Each row was made from one path, in order. Every step used is in the known rows, and no mark comes twice. Write each row's path.
(in the rows, 128 means zero)
Known rows:
ladat, finiv, nenoka, nobavod, nepil, linal: [ 81 136 130 136 162 119 142  81 163 141 106 100 141 140 107 125 111 133
 164 161 161 133 113 159 148 179  80 137 168 150 100 179 104 109 148 132
 138 118 131 101  92 101  85 167 147 137 147  79  89 140 118 122 143 181
  93 146 107 103  85 124 117 153  90  94 106 116 108 119 101 111  93 136]
finiv, giseneb, nepil, linal: [104 116 139 115 155 159 142  94 124 131  80 135 144 126  67 140 132 122
 128 151 119 129 127 147 146 131 127 146 156 192 106 146  83 125 113 144
 207 140 118 135 133 140 138 107 154 111 158 134 167  76  99 120 177 155
 161 138 136 121 123 109 123 104  93  91 116 172 145 115 127  85 129  94]
nenoka, nepil, finiv: [139 110 128 143 129 105 142 182 144 153  82  78 114 125 111 106 163 173
 111 174 143 132 126 165 115 128 135  88  93 149 115 140 127 126 112 164
  93 175  98 162  86 130 140 114 129 104 165  86 173 123 135 130 104 112
 130 134 120 111 107 134  78 150 112  95 118 115 119 106  52 118 126  43]
nepil, linal, nenoka, finiv, ladat: [ 64  92 120 185 102 123 117 133 100 189 168 146 125 135  93 145  97 190
 108 163 170 134 136 121  86 118 116 141  16 195  49 166 121 104 123  92
 121 118 124 178 128  88 142 127 141 108 177 110 125 144 145 145 136  97
  94 136  95  73 171 151 109 129 105 122 120 104 136 107  89 145  53 123]
giseneb, nenoka, nobavod, nepil, linal: [ 88 154 149 145 180 134 135  79 161 113 138  83 171 120  87 129 121 163
 144 158 134 128 111 158 145 169  99 133 182 134 128 172  97 100 118 149
 168 112 128  95  98 118  94 185 140 129 157  77 120 131 127 115 144 177
 140 149 118 130 104  96 108 159 101  70 118 125  97 121 110 130 134 105]
giseneb, nepil, finiv, nenoka, linal: [ 78 115 100 121 111 156 145 130 130 137 130  88 119  98 100 100 162 178
 100 177 145 174 161 104 147 147  98 161 165 132 118 142 128 135 126 135
  84 135 117 137 106  51 103 118 112 143 195 120 142  77 115 146 141 181
 124 127  95 165 147 155 130 106  97 118 136  96 145 101 127 114 116  59]
ladat, finiv, giseneb, nepil, linal: [ 90 108 132 116 138 149 146 106 126 139  74 142 125 137  69 133 139  88
 152 138 143 141 138 153 132 139 118 138 156 224 104 148  81 116 130 152
 191 136 113 131 128 131 139  88 174 104 165 118 144  92  99 124 181 144
 150 127 139 112 115 115 132 120  91  83 103 138 149 114 123  78 122 109]
linal, nepil: [130 139 138 195 103 121 126 115 100 108 136 102 187 136  94 174 122 135
  82 145 104 102 142 119 139 111 127  45  28 105 127 166  95 142 125 128
 112 145 105 165  86 146 144  98 113 148 148  99 167 141 166 126 112 122
 156 151 127  74  80  89 126 109 116  78  99 150  91 122  49  91  74  93]
giseneb, nenoka: [ 98 134 149 156 132 176 101 130 112 116 203  95 188 135  49 140 148 177
 113 172 136 105  96 125 101 138 145  83 145  83 156 194  91 124 113 149
 175 130 135  98  96  90 120 137 142 119 197  99 164 172 137 166 151 141
 169  94 123 119 123  48 142 137  94  49 108 108 120 112 105 134 152  81]
linal, nepil, finiv, nenoka: [120 123  95 138  91 144 109 143 111 160 128  90 134 154 106 127 127 143
  96 179 132 125 126 118 150 146  79 128  96  85  94 174 113 159 164 120
  89 150 110 161 126  88 136 106 135 166 164  99 170 118 122 125 106 126
 119  88 103 106  86 138 124 104 108  88 113 143 144  88  65 101  71  98]
nobavod, nenoka: [ 98 127 144 135 156 128 103 123  79 111 146  92 184  98  50 188 142 168
 117 208 141  83 105 127  93 106 138  93 127  39 113 175 104 123 130 154
 135 152 130 131  99 108  78 141 120 128 183 108 142 147 143 140 149 115
 120 101  86  96 122  85  91 111 102  75 139 129 145 122  56 174 166 139]
nenoka, finiv: [ 85 129 140 184 147 119 151 140 113 153 148 126 133 104 111 140 143 147
  99 165 179 120 147 109  78  97 139  94  42 157 109 152 125 102 123 133
 105 162 111 135  90  98 139 112 100 112 191 110 151 151 163 128 136 116
 105 143 129 101 126 106  79 157  95 141 112 107 110 130  62 115 127  89]
giseneb, nepil, finiv: [113 116 101 130 148 125 138 188 123 128  71 105 129 116 100 113 157 164
 125 168 137 124 125 149 124 110 150 128 172 170 128 126 132 104 155 206
 110 196 121 155 124  95 156  74 150 101 193  90 167  78 109 108 119 104
 148 101 115 140 124 115 107 135  91  90 135 120 142  87  93 100 170  50]
ladat, finiv, giseneb, nenoka, nepil, linal: [ 99 109 177 122 119 148 128 104 147 143 127 108 118 154  74 124 158 100
 144 147 154 165 129 178 110 176  99 104 101 195 105 182  81 145  81 121
 181 102  96 119  86 150 128 144 159 111 147 105 142 156 121 162 176 153
 162 130 148 126 100 116 124 146 109  56  96 102 120 129 111 103  88  97]
giseneb, nenoka, nepil: [109 115 165 131 127 133 120 142 135 100 166  88 163 144  86 112 151 150
 109 169 112 143 106 140  75 147 151  34  79  95 149 174  90 144  77 137
 149 134 115 111  62 146 114 145 129 128 136  99 136 164 148 177 127 136
 167 142 137 128 113  93 148 157 122  42  86  85 107 132  83 119 111  77]
ladat, finiv, giseneb, nenoka, nobavod, nepil: [ 36 158 137 158 121 139 132 145 163  97 192  89 154 130  93  79 146  81
 145 145 117 153 105 148 102 165 138  99 155 111 142 185  88  99 135 150
 151 123 146 109  58 136 112 145 177 140 147  69  82 173 164 119 105 183
 110 156 131 150  78  83 135 178 130  85  75 122  82 148 109  90 131 161]
nenoka, nepil: [121 118 152 142 120 106 149 137 138 120 115  98 155 134 104 127 143 151
 100 169 104 133 116 150  88 131 160  22  60 111 126 137  95 140  89 142
 127 157 126 136  56 169 102 138 104 118 125 106 148 154 163 157 120 144
 123 168 128  84  97 108 117 140 119  90  83 112 106 127  57 104 114  84]
ladat, finiv, nenoka, nobavod: [ 50 120 107 157 118 162 124 127 137 178 166 102 149 161 115 104 160 128
 122 152 167  99 117 121  90 151 127 126 108  71 127 183 119 150 214 121
  88 123 144 130  47  67 102 139 122 148 187  83  91 197 156 176 102 178
  38 134  95 108  80 107 133 148 100 124  73  99 109 117  78 100 117 140]
ladat, finiv, nenoka, nepil: [ 94 101 126 112  92 111 138 146 141 140 117 109 116 164 117  98 134 102
 132 170 135 154 117 141  73 161 126  40  66 102 109 170 101 158 125 110
 110 140 125 127  54 126  98 119 136 137 119 105 110 176 152 172 110 138
 104 141 113  77  87 144 164 140 125  78  69  75 126 130  70  87  77 123]
nobavod, nepil: [101 155 130 158 143  95 146 114 140  83 121  97 181 114  84 126 106 139
 125 189  86 120  96 145 132 134 139  45 159 101 126 153  81  97 101 161
 154 170 160 112  99 144  91 137 146 123 132  83 133 129 154  88 108 142
 128 148 110  92 103  92 114 148 110  89 105 143 109 120  80 113 128 123]
nepil, finiv, ladat: [ 93 105 103 159  86 144 117 181 128 194 117 105 147 142  76 113 115 197
 105 171 153 108 119 163 114 123 172 160 106 150  76 163 140 104 149 150
 114 165 136 176 146  97 129 103 161  92 186  94 153 118 142 145 124 103
  84 116  84  74 132 134  87 116  98 100 132 143 144  83  77 144 108  99]
nepil, linal, nenoka, nobavod, finiv: [ 59 102  94 202 140 117 152 141 114 189 147  88 149 128 116 145 178 180
 116 148 127  95 110 129  90 125 104 112 115 151 123 211 126 121 165 126
  89  98 125 169  78  83 139 170 123 129 228  60 111 196 120 130  92 152
  35  94 113 101 126 103  57 187 126 121 124  96 107 121  93 170 111 118]
nobavod, finiv, giseneb, nepil: [ 64 106 102 140  96 142 164 170 105 128 103 136 139 121  84  91 152  73
 114 148  75 147 113 119  97 106 180 102 162 179 129 163  89 106 130 153
 157 154 136 155 116 142 155  72 170 125 178 113 144 100 117 107 127 146
 119 106 139 119 126  91 125 144 135 114  89 153 145 131 116  77 145 139]
nobavod, nepil, finiv, nenoka, linal: [ 75 131 110 129 109 139 148 118 137 141 147  80 112  91 100 105 152 172
 107 188 131 176 140 120 159 154  71 141 166 114 111 149 110 131  99 114
  89 123 122 129  98  62  82 148 110 140 181 107 142 103 126 118 128 189
 105 142  85 161 130 164 102 111 101 115 137 106 127  99 109 138 101  90]
nepil, linal, nenoka, nobavod: [ 81 110 130 181 182 136 118  86 112 157 171  95 164 148 112 175 181 212
 101 145 148  63 111 128 121 120  77 109  79  83 124 156  97 155 170 125
 139  97 139 177  55  89 128 184 106 134 191  84 123 179 139 141 106 176
  66 147 106 127 121 109 103 149 102 119 121 123  93 112  88 150 109  81]
nobavod, nepil, finiv: [117 143 107 157 153  97 140 166 146 131  90  77 136 107  92 117 138 160
 122 182 131 130 110 168 144 132 116 100 172 141 115 145 113  94 124 186
 113 178 130 138 129 104 121 125 155 114 165  70 159 103 126  74 103 122
 123 115 107 122 101 119  66 146  99  95 131 133 118  99  76 117 139  77]

Write each row's path:
[122 135 133 180 106 121 136 152 114 149 114  64 127  94 110 150 170 165
  88 152 138 142 170 135 171 117  92 115  84 171 115 154 128 127 114 152
  53 147  76 188 100  93 152  96 123 131 192  88 176 105 138 119 116 133
 156 132 119 134 105 135  79 124 103 102 151 133  98 103  73 119  87  41] -> nenoka, linal, nepil, finiv
[ 80 115 124 137 146 151 170 115 126 161  80 121 133 125  92 111 154 110
 126 137 114 134 131 144 128 129 137 175 163 206 110 161 108 109 135 148
 155 123 113 150 119 133 142 126 151 121 190 106 134  96 103 125 156 174
 107 133 141 132 114 105 101 139 114 110 108 154 132 135 134  98 139 121] -> nenoka, nobavod, finiv, giseneb, nepil, linal
[111 100 144  99 126 127 147 102 147 161  82 108 110 155 102 131 126 134
 145 170 158 142 125 158 119 177  87  99  94 168  83 181  95 146 116 111
 146 119 107 108  92 121  93 143 136 121 133 109 124 148 111 165 156 149
 121 138 117  81  97 141 132 127  96  72  92  86 132 110  90 116  71 100] -> ladat, finiv, nenoka, nepil, linal
[ 84 119 113 157  62 127 101 165 110 163 133  90 136 107  81 130 116 181
 108 174 135 153 163 145 137 130 138 165  70 153  69 168 151 110 128 140
  60 140  87 202 133 101 121 103 148 131 178  92 138  98 143 135 131 116
 126 128  80 111 130 160 101  98 116  91 155 128 133  99  72 151  67 119] -> nobavod, nenoka, linal, nepil, finiv, ladat
[ 78 101 118 169 164 101 138 117 101 139 137 146 122 111 120 164 144 169
 123 156 159 138 144 104 100 107  77 102  41 204  97 145 110 116 123 131
 128 130 110 157 102  87 159 114 122 124 184 100 131 132 124 118 136 108
 135 123 121 129 166 141 116 162  95 121 126  85 129 111  91 118 101  79] -> giseneb, nepil, linal, nenoka, finiv
[ 73 111 141 155  87 157 131 140 120 164 147 137 121 144  67 131 175  58
 122 151 149 117 121 151  94 116 121 101  90 154 101 172  77 152 136 109
 178 141 144 151  96 133 151  87 184 104 177 118 145 172 159 124 141 150
  98 132 133  92  85  96  98 122 105 115  78 148 120 134  92  77  99 141] -> ladat, finiv, giseneb
[100 132 150 193  94 124 139 111 102 105 146  87 170  91  99 175 143 150
  76 140 107 142 174 103 162 119 108  60  36 128 128 160 100 142  92 117
  79 132  92 165  72 120 126 109  93 151 160 105 162 125 167 139 128 165
 159 177 122 113 104 115 121 111 112 106 115 138  86 134  73 107  63  77] -> nenoka, linal, nepil
[ 81 114 121 118 117 153 138 137 115 104 120 145 159 131  74 110 139  89
 106 151  84 132 122 123 112 104 174 105 146 139 125 129  67 130 123 158
 196 164 144 150 110 156 151  78 154 121 151 137 155  85 132 107 138 154
 147 140 134 132 119  90 148 112 118  95  83 172 139 121 113  64 151 116] -> finiv, giseneb, nepil
[ 63 165 135 164 154 132 124 118 156  80 184  74 189 124  94 102 137 147
 128 158 106 124  96 141 111 156 148  84 165  72 163 174  96  96 129 167
 140 135 150 101  63 127 102 176 133 142 146  64  98 157 166 116  94 177
 128 155 116 146  91  78 127 179 127  80  96 118  80 140  95 113 137 122] -> giseneb, nenoka, nobavod, nepil
[ 73 126 150 142 149 135 123 113  98 111 161  79 161  56  58 178 181 184
 108 197 146 129 152 113 127 118 118 116 138  79 123 174 113 134  81 127
 100 122 106 142  74  71  57 150  93 122 200 112 131 129 138 149 161 170
 123 145  90 143 151 116  83 110  95 100 147 101 126 121  89 178 138 104] -> nobavod, nenoka, linal
[ 65 142 122 177 159 101 134 113 142  95 170  94 181 128 115 128 136 156
 112 163  87 114  89 138 115 129 107  52 124  56 135 149  84 117 138 151
 129 130 172 147  54 129 105 174 130 145 144  61  93 161 166 100  65 165
  89 164  95 121 103 110 114 163 124 109 103 122  76 127  77 129 115 131] -> linal, nenoka, nobavod, nepil
[ 87 127 145 148 104 193  99 158 114 145 204  98 142 138  42 115 186 131
 101 161 135 126  99 142 113 141 112 144 149 122 128 183  80 149 114 141
 198 119 119 144 117 106 158 121 175 126 202 116 187 145 130 138 143 148
 160  83 140 160 117  85 103 124 108  67 112 151 135 113 114 111 130  94] -> nepil, finiv, giseneb, nenoka
[ 95 154 146 150 184 120 148  73 157 127 103  86 165 122  99 144 111 165
 138 164 133 119 120 158 153 153 111 121 157 134 116 163  98  98 117 151
 145 133 131 110 100 134  95 178 121 129 152  85 116 122 133 116 142 182
 108 168 112 110  92 108  88 152  95  98 124 143  99 118 103 122 121 109] -> nenoka, nobavod, nepil, linal
[128 100 119 146 133  93 124 180 128 154 109  89 119 133 124 134 189 200
 109 170 129 126 107 157 106 126  90  69  66 135 111 132 113 151 114 154
  98 147 117 191  87 115 147 125 132 112 170  84 158 139 126 132  83 109
 117 115 106 130 127 158  84 143 116  84 122  93 121  98  60 129 100  43] -> linal, nenoka, nepil, finiv
[ 75 111 127 162 178 138 125  94 120 128 155 110 168 139 118 158 167 197
 112 136 136  87 113 125 123 116 100 112 106 104 136 141 117 147 170 152
 137 105 145 171  58  87 140 167 113 131 179  88 118 151 131 145  99 170
  91 148 108 142 127 113 128 145 101 112 113 109 103 114 104 125 127  84] -> giseneb, nepil, linal, nenoka, nobavod
[112 119 179 121 138 149 123  96 138 141 135  98 136 152  77 134 147 133
 121 159 124 149 119 164 122 168 100 107  97 163 104 179  79 146  66 107
 200 105  95 123  95 156 122 162 142 122 143 122 162 140 113 164 176 168
 163 140 149 131 109 121 121 128 108  60  99 130 125 129 108 112  98  86] -> finiv, giseneb, nenoka, nepil, linal
[111 111 131 123 119 124 154 106 136 174  78 104 126 146 101 125 119 144
 133 177 128 148 119 148 120 169  93 109 104 165  85 188 105 132 102 100
 129 112 106 121 109 127 103 165 121 129 146 108 140 137 103 152 147 152
 101 122 117  85 110 131 107 134 113  80 111 105 139 114  91 131  80 107] -> nobavod, finiv, nenoka, nepil, linal
[ 50 148 101 143 128 118 137 117 158 109 148  91 148 141 115  86 116 113
 146 166 125 137 103 139 112 166 121  84 150  82 125 164 114 110 171 148
 105 141 165 103  57 116  86 152 148 152 138  69  73 165 163 119  83 181
  66 157  95 107  74 115 132 162 123 104  81 110  97 133  83  99 113 161] -> ladat, finiv, nenoka, nobavod, nepil
[ 81 116 145 105 155 141 134 107 105 132  97 138 123 103  78 151 136 102
 135 168 148 147 147 129 121 127 118 169 132 208  91 152  93 106 111 139
 173 136  92 148 138 128 135 111 144 124 167 131 142  71  98 116 185 137
 156 123 134 147 142 122 107 115 102  97 130 154 154 121 114  99 134 131] -> nobavod, nenoka, finiv, giseneb, nepil, linal
[ 60 105 132 174 106 144 134 127  88 168 205 154 117 124  92 141 176  97
  78 151 124 134 123 108  93  97  83 105  10 150  90 153  76 158 109  82
 174 119 136 189  89 129 177 107 143 129 177 133 160 158 159 109 115 138
  94 132 136 129 137 131  92 121 122 148 100 166 118 137  80  92  83 133] -> linal, nenoka, finiv, giseneb
[123 116 166 105 167 112 127  96 121 127  85  94 150 119  80 168 135 160
 135 184 142 124 125 159 123 143 113 106  99 136  96 155 105 130  78 139
 145 124  93 131  97 142  81 166 113 119 144 109 134 120 113 150 172 140
 146 138 110 105 120 123  95 124 100  59 135 122 136 117  70 153 114 100] -> nobavod, nenoka, nepil, linal
[ 92 137 121 135 107 134 138 158 135 153 118 101 121 117  84 103 156  99
 105 174 100 142 108 166 143 126 111 121 141 151  94 138  76 137 106 136
 163 148 133 166 123 153 149 107 172 117 160 112 174  94 139  78 115 157
 111 133 127 130  95 125  62 122 115 110 119 203 123 116  92  94 117 125] -> nobavod, nepil, finiv, giseneb
[114 119  92 125 115 160 116 144 115 175 128  94 127 151  90 113 132 172
 110 191 149 109  98 131 128 140  82 152 147  78  98 161 114 151 167 129
 120 150 136 138 128  62 119 120 137 138 183 110 174 128 116 136 120 136
  80  81  91 101 113 126 113 100  98  97 121 128 155  81  79 121 111  93] -> nepil, finiv, nenoka
[ 72 107 164 119  88 145 126 163 141 118 170 109 128 148  76  86 174  72
 124 147 117 167 115 153  61 163 145  46  71 136 132 181  71 152  84 121
 167 121 118 130  47 158 132 121 162 119 135 106 123 183 149 170 127 150
 161 137 154 142  89 105 153 152 135  55  65  91 113 149  97  85  97 111] -> ladat, finiv, giseneb, nenoka, nepil
[108 122 124 150 108 162 125 154 114 182 131 118 126 128  77 132 183 110
  90 165 123 112 111 155 128 112 112 142 114 148  96 146  83 153 125 117
 166 145 129 182 116 129 163 103 158 111 192 126 197 119 132 110 134 151
 105 121 134 126 105 119  59 104 106 124 114 200 132 110  84  96 125 104] -> nepil, finiv, giseneb
[ 62 134 144 180 157 180 105 129 126 128 212  82 185 140  93 121 182 182
 101 147 146  89 110 123  90 133 160 117 131  54 171 183 108 130 165 146
 140 121 130 122  38  89 110 168 114 134 206  85 117 184 162 178 116 175
 104 141 123 147  91  50 127 161  97  84  94 109  92 130  89 118 160  99] -> giseneb, nenoka, nobavod
[ 84 134  99 166 126 154 111 142 129 169 143  78 147 158 134 104 153 167
  90 150 142 106 128 114 130 141 109 143  85  67 125 157 139 154 202 117
  61 135 111 170  68  83 132 143  98 174 174  86 133 140 151 150  80 174
  70 137 105 136  76 129 119 130 112 115 105 146 106 113  64 100  89 108] -> linal, nepil, finiv, nenoka, nobavod
[ 97 136 167 189  86 146 118 112 108  84 192  76 174  99  84 159 152 154
  80 140 105 155 171 100 161 139 105  76  60 129 149 193  92 141  90 119
  98 109  77 145  77 110 136 117 108 162 168 101 158 134 156 150 139 161
 192 155 133 139 106  98 148 120 119  72 117 110  82 131  92 117  71  73] -> giseneb, nenoka, linal, nepil
[ 85 137 171 187  71 166 115 111 108  96 194  88 169 106  82 147 169 115
  79 137  92 168 168 109 157 137 100  88  50 131 136 190  81 159  78  94
 120  96  83 161  77 126 147 111 122 162 165 120 155 131 159 154 141 181
 188 155 140 161 102 104 138 108 123  84 104 139  90 143 100 100  61 103] -> finiv, giseneb, nenoka, linal, nepil
[108 115 141 152 162  98 132  79 109 110 143 107 161 129  83 191 130 194
 127 174 109 105  93 142 155 138  41  72 118 124  94 160  67 137 104 139
 185 110 162 151 113 111 116 172 151 121 154  90 151 145 119  94 113 131
 126 118  97  94 147 136 115 129 104  76 131 114 108 102  98 162  85  99] -> nobavod, nepil, linal, nenoka
[100 132 143 168  69 141 127  88 101 112 163  89 163 124 107 156 131 133
  75 149 110 153 172  86 165 137  77  79  43  96 120 172 101 160 111  95
  81 116  95 151  86 107 119 116  96 173 142 113 156 124 151 143 121 178
 143 164 113 120 106 135 146  90 119  96 108 133 100 127  79 110  42 100] -> finiv, nenoka, linal, nepil
[ 80 142 119 147 118 138 132 160 144 157 142  98 122 121  96  86 178  92
 100 155 102 137 114 165 143 129 116 142 138 131 104 135  86 135 128 134
 143 142 137 180  97 148 148 123 155 128 160 102 151 115 151  85 101 175
  87 146 126 155  82 123  59 132 124 130 108 203 107 130  88  78 124 122] -> nenoka, nobavod, nepil, finiv, giseneb
[ 60 117 123 139 120 143 150 156 111 118 130 159 127 118  95  95 143  65
 112 144 119 159 147 111  85  96 164 112 100 187 117 130  95 115 119 144
 162 169 125 157 105 136 170  57 148 131 157 131 145  84 144 116 136 142
 152 150 144 145 133 100 138 123 122 129  84 156 137 140 102  47 137 119] -> nenoka, finiv, giseneb, nepil
[ 80 124 138 183 167  91 144 111 110 145 158 132 123 103 117 163 133 152
 125 167 159 138 137 118 108 125  55  90  44 192  87 157  99 104 101 112
 134 127 124 156 103  99 150 145 130 117 167  94 131 140 136  96 123 117
 121 127 120 115 157 148  81 162 105 120 136  87 106 118  85 137  78  97] -> nobavod, nepil, linal, nenoka, finiv
